What can hang from each mark:
S: D H N Z
N: T
T: C D N
C: S T
H: T
D: S T

Each row was made from one small tree. Brackets hold a mark, then the marks that hang from it, in alphabetical order. Every link used is in the known rows. Write each row's tree.
Known rows:
[C [S Z]]: [ 0.991  0.662  2.277  0.269  0.239 -0.914 -2.531  0.624  1.054  1.818
  0.450  4.208 -0.348 -1.692  1.199 -0.310 -1.986 -2.007 -3.123 -0.541
  0.442 -1.980 -0.354  1.855]
[T [C [S Z]]]: [ 2.020  1.459  3.974  2.552  0.351  2.512 -3.402  2.137  1.375  1.714
 -0.529  4.292 -0.730 -1.227  1.794 -0.428 -2.169 -2.416 -2.158 -0.725
 -0.489 -2.604  1.033  0.386]
[S [D [T C]] Z]: [ 2.654  1.518  3.149 -0.957 -0.723  0.063 -6.517  5.753 -0.439  3.595
 -0.942  0.265 -0.020  1.859  0.532  0.894 -3.560 -5.948 -1.678  0.689
  0.006 -3.068  2.614  1.129]
[T N]: [ 0.002 -1.980 -0.085  3.541  0.774 -2.609 -2.400  2.401 -0.891  0.790
 -1.796  1.054 -0.756  0.708 -0.208  0.053  1.178 -1.483 -0.484  0.004
  0.712 -0.280  0.217  0.917]
[C [T D]]: [-0.864  0.209  0.145 -0.668 -0.936 -2.419 -2.362  4.349 -0.847  1.759
 -0.004  2.616 -0.360  0.568  1.820  0.525  0.732 -0.502 -0.734 -1.476
  2.143 -3.290 -0.212  1.752]
[N [T C [D S]]]: [ 1.198  3.309 -0.186  2.241 -3.973  1.845 -4.902  4.863  0.333  2.572
 -1.872  1.879  1.384  3.586  1.056  1.124  0.877 -3.121 -3.393 -1.978
  0.577 -4.322  1.700 -0.966]
[D S]: [-0.023  0.110 -1.895  1.273 -0.361 -2.500 -1.720  0.818 -0.553  0.453
 -2.325  1.857  2.434  0.423  1.503  0.845  1.358 -2.855 -2.433 -0.956
  1.278 -1.357  0.226  0.146]
[H T]: [-1.354  0.476 -0.522  1.056 -2.059 -2.183 -1.870  0.793 -2.477  1.162
  0.053  2.569 -0.074 -0.750  1.890  1.178  1.076 -1.760 -1.048 -0.400
  1.247 -1.413 -0.229  1.415]
[C [S D Z] T]: [ 0.462  1.699  1.174 -2.981  0.106 -1.532 -3.485  4.154  0.225  3.253
  0.856  5.222 -0.012 -1.473  1.214 -0.540 -3.066 -3.026 -4.253  0.669
  0.666 -4.543 -0.396  4.209]
[T C [D [S H]] N]: [ 2.223  0.296  0.544  1.188  0.327  1.010 -7.163  7.473  0.617  1.700
 -4.022  0.062  1.967  1.312 -1.554 -0.113  0.004 -2.246 -1.366 -1.528
  0.579 -3.537  2.628  0.253]
[S H N]: [ 2.349 -1.264  1.523  0.083  1.472 -2.571 -4.246  3.539 -1.000  2.264
 -1.311  0.458 -0.689 -0.088 -0.883 -1.208  0.583 -2.904 -0.042  1.015
  0.875  0.944  2.436  1.410]
[T C [D [S Z]] N]: [ 1.080  0.692 -0.033  4.261 -0.461  1.655 -7.072  7.805  1.634  1.549
 -2.879 -0.015  1.298  0.813 -2.033  0.089 -2.127 -3.670 -2.620 -3.344
 -0.830 -4.365  2.547  0.399]
[N [T [C [S H Z]]]]: [ 3.863  4.722  4.775 -1.260 -2.138  3.276 -5.193  4.694  1.446  5.157
  0.641  4.494 -1.553  0.331  0.661 -0.389 -3.056 -3.484 -3.240  0.061
 -1.669 -2.908  1.330  2.253]
[D S T]: [-0.002  0.916 -2.608  1.186 -1.504 -3.281 -3.597  1.049 -1.924  1.378
 -2.145  1.746  3.910  1.498  1.759  2.388  1.200 -4.011 -2.699 -0.231
  1.134 -2.613  0.141  0.732]
[S D H]: [ 2.673 -0.273  2.725 -6.149  1.221 -3.355 -3.982  3.540 -0.130  2.746
 -1.469  0.364 -0.645  0.917 -0.014 -0.358 -0.999 -3.060 -0.743  1.729
  2.470 -0.529  1.453  1.822]
[S D H [N [T C]]]: [ 4.211  1.956  3.106 -0.710 -1.389  0.959 -7.001  7.258 -0.920  5.043
 -1.349  0.700 -1.379  3.206 -1.368 -1.286 -0.721 -5.128 -1.683  2.591
 -0.317 -1.093  4.205  1.118]
[N [T [C [S Z]] D]]: [ 2.107  3.927  3.856  1.307 -3.267  3.457 -5.942  4.695  1.931  3.689
  1.038  4.310 -1.398  1.499  0.771 -0.182 -2.491 -2.425 -4.121 -1.275
 -0.453 -4.773  1.458  0.389]
[C [S H]]: [ 2.065  0.281  2.866 -2.719  1.126 -1.474 -2.815  0.349  0.134  1.893
 -0.856  4.271 -0.061 -1.044  1.476 -0.290  0.262 -0.786 -1.643  1.162
  1.820 -1.279 -0.253  1.691]
[T [D S]]: [-0.017  0.154 -1.351  0.046 -1.110 -2.299 -3.739  2.388  0.428  0.382
 -2.223  1.060  2.392  1.182  0.732  1.004  0.862 -1.936 -2.689 -1.994
  2.389 -3.091  0.567 -0.509]
[D T]: [ 0.451 -0.165  0.595  0.800 -0.949 -3.331 -2.914  0.938 -2.323  1.880
 -0.784  1.735  0.821  1.528  2.017  1.747  0.774 -2.798 -0.681  0.656
  1.547 -1.474  0.051  0.771]
[H [T C [D S] N]]: [-1.157  1.048 -2.195  5.249 -2.584  1.420 -6.530  6.156 -1.527  0.853
 -2.974  1.604  2.490  0.673 -0.561  1.238  1.104 -2.111 -2.617 -1.998
  0.249 -5.293  1.769  0.416]
[H [T D]]: [-1.285  0.488  0.063 -0.046 -2.706 -1.822 -3.611  2.622 -1.708  1.193
  0.149  1.832 -0.246 -0.074  1.014  1.223  0.824 -1.066 -1.143 -1.168
  2.338 -3.040  0.292  0.962]

Which tree is each row?
[ 2.212 -0.397  1.701  3.013  0.034 -0.468 -7.000  5.226 -2.429  2.814
 -2.434  0.386  0.789  2.812  0.135  0.261  0.209 -5.451 -1.168  2.470
  0.411 -2.365  4.079 -0.085]
[S [D [T C]] N]
[ 2.882  0.425  0.708  1.498  0.431  1.257 -7.444  7.242  0.251  1.934
 -3.614 -0.072  1.799  0.971 -1.248 -0.840  0.327 -3.597 -1.344 -1.010
  0.606 -2.823  4.299 -0.362]
[T C [D [S H N]]]
[ 3.173  1.212  1.195 -2.890 -1.469 -2.498 -6.098  5.694 -1.208  5.024
 -0.158  0.459 -1.045  2.767 -1.923 -1.079 -0.360 -4.745 -2.580  2.896
  0.451 -0.471  2.740  2.464]
[S D H [N T]]
[ 2.346  1.155  2.566  5.590 -0.089  2.212 -6.928  3.908 -0.888  3.015
 -0.572  3.631  0.841 -0.174  0.353 -0.195 -1.888 -4.502 -2.989  0.767
 -1.680 -3.422  2.845  1.100]
[D [T [C [S N Z]]]]
[ 2.318  1.188 -0.433  2.240 -0.143  0.180 -7.094  6.192 -1.693  2.772
 -3.998  0.900  3.475  1.713 -0.555  1.253  0.258 -4.213 -1.428  0.273
 -0.751 -3.360  2.215  1.490]
[D [S H] [T C N]]
[ 0.451  1.733 -1.389  2.564 -1.259  1.136 -6.000  6.281 -2.226  1.981
 -3.251  1.823  2.364 -0.483 -0.942  0.777  0.364 -3.027 -1.787 -0.628
 -1.005 -3.609  1.920  2.144]
[D [S [H [T C N]]]]
[-0.938 -0.182  0.366  5.983 -1.429  1.124 -4.078  4.242 -2.612  1.345
 -1.850  2.273 -0.471 -0.134  0.409  0.571  1.074 -1.794 -0.392 -0.288
 -0.509 -2.122  1.286  0.983]
[H [T C N]]
[ 1.455 -1.495  1.054  1.333  1.192 -1.937 -4.537  1.298 -0.563  1.472
 -1.414  3.279  0.371  0.243  0.053 -1.127  0.733 -2.838 -3.536  3.013
  1.766 -1.786  1.759  1.061]
[C [S D N]]
[-0.884  0.131  0.811  4.668 -1.943  1.506 -5.945  6.047 -1.662  1.206
 -1.638  1.256 -0.610  0.770 -0.426  0.630  0.791 -1.103 -0.639 -1.175
  0.530 -4.023  1.801  0.496]
[H [T C D N]]
[ 2.972  3.560 -1.766 -0.243 -2.348 -0.942 -6.269  6.425  0.055  4.876
  0.122  0.777  1.134  0.972 -2.729 -0.528 -1.967 -5.943 -4.395 -0.507
 -1.903 -1.628  2.626  3.436]
[D [S H [N T] Z]]
[ 1.530  2.591 -0.157  2.676 -1.531  0.588 -5.469  4.703 -0.420  2.467
 -1.878  1.382  2.714  0.902  1.078  1.883 -2.201 -5.877 -2.682 -1.619
 -1.193 -3.731  2.008  0.730]
[D [S Z] [T C]]
[ 0.645 -1.299 -0.140  0.433 -0.174 -4.156 -5.581  3.841 -2.320  2.491
 -1.759  0.297  1.141  2.529 -0.678  1.173  0.258 -3.546 -1.939  2.295
  1.311 -2.450  0.895  2.022]
[S [D [T N]]]
[-1.286 -0.923 -0.924  2.111 -0.359 -2.478 -3.734  6.324 -1.149  1.797
 -0.616  2.199 -0.274  0.755 -0.165 -0.012  0.991 -0.051 -0.947 -1.245
  1.375 -3.697 -0.142  2.594]
[C [T D N]]
[-0.240  1.738  0.842  0.184 -0.294 -0.839 -1.944  3.051  0.075  2.591
  1.283  6.153 -0.090 -2.241  1.912 -0.389 -2.114 -1.745 -3.351 -0.761
 -0.206 -3.579 -0.991  3.896]
[C [S Z] T]
[ 2.276  3.970  3.467  2.443 -2.658  3.201 -3.853  3.057  1.058  3.698
  0.820  5.205 -1.334  0.794  1.480 -0.239 -2.139 -3.311 -3.784 -0.259
 -1.610 -3.044  0.904  1.117]
[N [T [C [S Z]]]]
[ 1.537  0.536  2.095 -1.016 -0.520  0.406 -6.903  7.446 -2.097  3.083
 -2.335  0.839 -0.611  0.414 -1.437 -0.237 -0.988 -3.100 -0.717  1.642
  0.060 -2.747  2.322  2.587]
[S D [H [T C N]]]
[ 0.629  0.568  0.828 -2.854 -0.280 -1.824 -6.249  3.936 -2.012  2.631
 -1.086  3.696  0.565 -1.031 -1.204 -0.326 -0.413 -1.633 -3.436  2.950
  1.257 -3.780 -0.047  4.194]
[C [S D [H [T N]]]]
[ 1.405  2.317 -1.566  6.708 -2.742  1.755 -4.742  4.616 -1.119  2.713
 -2.175  2.302  1.585  2.715  0.036 -0.081  1.529 -4.932 -3.431 -0.245
 -1.436 -1.932  3.367 -0.659]
[D [S [N [T C]]]]
[ 0.925  1.021  1.099 -5.851 -1.123 -2.828 -4.697  3.812 -1.979  3.090
 -0.305  1.255 -0.232 -0.327  0.151  0.516 -0.910 -3.159 -1.188  1.712
  1.957 -1.934  0.955  3.066]
[S D [H T]]
[ 3.207  3.112 -0.402  2.946 -2.172  1.747 -6.130  6.262 -0.814  4.033
 -2.262  1.622  1.322  2.290 -0.903 -0.494  0.670 -5.122 -2.819  0.316
 -1.470 -1.670  3.765  0.701]
[D [S H [N [T C]]]]
[ 0.983 -0.584  1.350  5.626 -0.272  0.048 -5.210  4.303 -2.205  1.875
 -2.603  1.313  0.502  2.159  0.584  1.310  0.960 -2.856 -0.094  0.558
 -0.215 -2.201  1.623  0.183]
[D [T C N]]
[ 1.140  1.220  0.556  3.170 -2.590 -0.242 -5.263  2.390 -0.197  2.668
  0.576  3.990 -0.310  2.069 -0.175 -0.526  1.595 -1.560 -4.551  0.949
  0.976 -3.304  1.347  0.655]
[C [S [N [T D]]]]
[ 3.179  1.784  4.121 -0.748  0.169  1.324 -5.523  2.298 -1.125  3.010
 -1.793  4.460  1.209  0.562  2.296  0.909 -0.144 -2.459 -1.138  1.713
  0.560 -3.400  1.055  0.892]
[D [T [C [S H]]]]
[-0.531  0.732  0.315  1.648 -0.254 -0.690 -5.160  6.314  0.609  2.565
  0.783  4.568 -0.174 -1.271 -0.731 -0.640 -1.973 -0.510 -3.597 -1.359
 -0.069 -5.642 -0.494  4.102]
[C [S Z] [T D N]]
[ 1.019  0.660 -0.016  2.809 -2.920 -1.481 -5.183  4.239 -0.847  3.056
  0.345  0.836 -1.159  3.103 -1.051 -0.180  1.316 -2.511 -2.486 -0.125
  0.827 -1.687  2.124  0.210]
[S [N [T D]]]
[-1.499  1.417 -3.474  2.280 -2.923 -1.113 -6.653  6.569 -0.530  1.687
 -0.636  0.653  2.213 -0.734 -2.532  1.028 -1.615 -2.987 -4.318 -2.946
 -0.371 -5.078  0.716  3.095]
[H [T [D [S Z]] N]]
[ 2.062  0.174  3.938  0.281  0.894  1.124 -3.772  1.725  0.398  1.371
 -2.462  4.101  0.101  0.368  2.198 -0.470 -0.130 -2.328 -2.659  1.829
  1.539 -3.110  1.441 -0.398]
[T [C [S D]]]
[ 1.634  2.344  1.083  2.333 -2.811  0.277 -6.634  4.226  0.979  3.774
  1.950  3.349 -1.083  1.098 -1.563 -0.913 -1.512 -2.886 -5.294 -0.209
 -0.433 -3.717  1.685  1.931]
[C [S [N [T D]] Z]]
[ 0.845  2.167  1.149 -3.529 -1.628 -1.462 -4.338  4.520 -1.180  3.497
  1.427  1.561 -1.068 -2.023 -0.336  0.504 -2.960 -3.462 -0.990 -0.928
 -0.156 -1.397  0.667  4.016]
[S [H T] Z]
[ 1.475  0.495  0.175  1.083 -2.037 -2.473 -4.760  4.016 -1.337  3.599
 -0.064  0.898 -0.946  3.241 -0.948 -0.592  0.641 -4.591 -3.249  2.466
  0.665 -0.972  2.382  1.334]
[S D [N T]]
[ 1.525  2.592  2.581 -5.028 -0.090 -0.555 -5.126  6.277  1.054  3.947
  1.410  4.632 -0.348 -1.865  0.332 -0.609 -3.305 -1.082 -2.811 -1.120
  0.910 -5.149 -0.165  4.497]
[C [S H Z] [T D]]
[ 1.135  1.345  1.042 -1.240  1.092 -0.877 -4.462  6.243  0.042  3.859
  0.628  4.874 -0.333 -2.477 -0.991 -1.069 -2.712 -1.566 -2.647  0.022
 -1.168 -3.626 -0.521  5.756]
[C [S H Z] [T N]]
[ 0.573  0.400 -1.785  6.004 -0.800  0.080 -5.668  4.456 -1.957  1.487
 -4.070  1.303  3.686  2.365  0.401  1.705  1.070 -4.152 -2.076 -0.085
 -0.599 -3.534  1.653  0.168]
[D S [T C N]]
[-0.697  2.166 -1.122  2.368 -3.208  1.600 -5.240  4.570 -1.225  0.760
 -2.306  2.060  2.434  0.367  1.250  1.541  0.738 -2.478 -2.435 -2.372
  1.132 -5.141  1.633 -0.331]
[H [T C [D S]]]
[ 2.864  3.790  3.767 -0.568 -2.456  2.546 -5.396  4.470  1.215  4.380
  0.356  4.356 -1.311  1.563  0.678 -0.522 -3.089 -4.411 -4.786  1.104
 -0.655 -4.007  1.603  1.535]
[N [T [C [S D Z]]]]
[ 1.447  1.130  2.946  3.071 -0.511  1.258 -4.246  0.604 -1.458  1.626
 -1.731  5.038  1.210  0.964  3.315  1.171  0.798 -2.206 -1.954  1.193
  0.504 -3.563  0.582 -0.353]
[D [T [C S]]]
[ 1.847  0.466  1.052 -2.896  1.365 -1.870 -5.446  5.338 -1.474  3.578
 -0.752  4.576  0.690 -0.874 -0.199 -1.733 -0.291 -2.559 -3.131  3.272
  1.046 -3.292  1.540  4.370]
[C [S D H N] T]
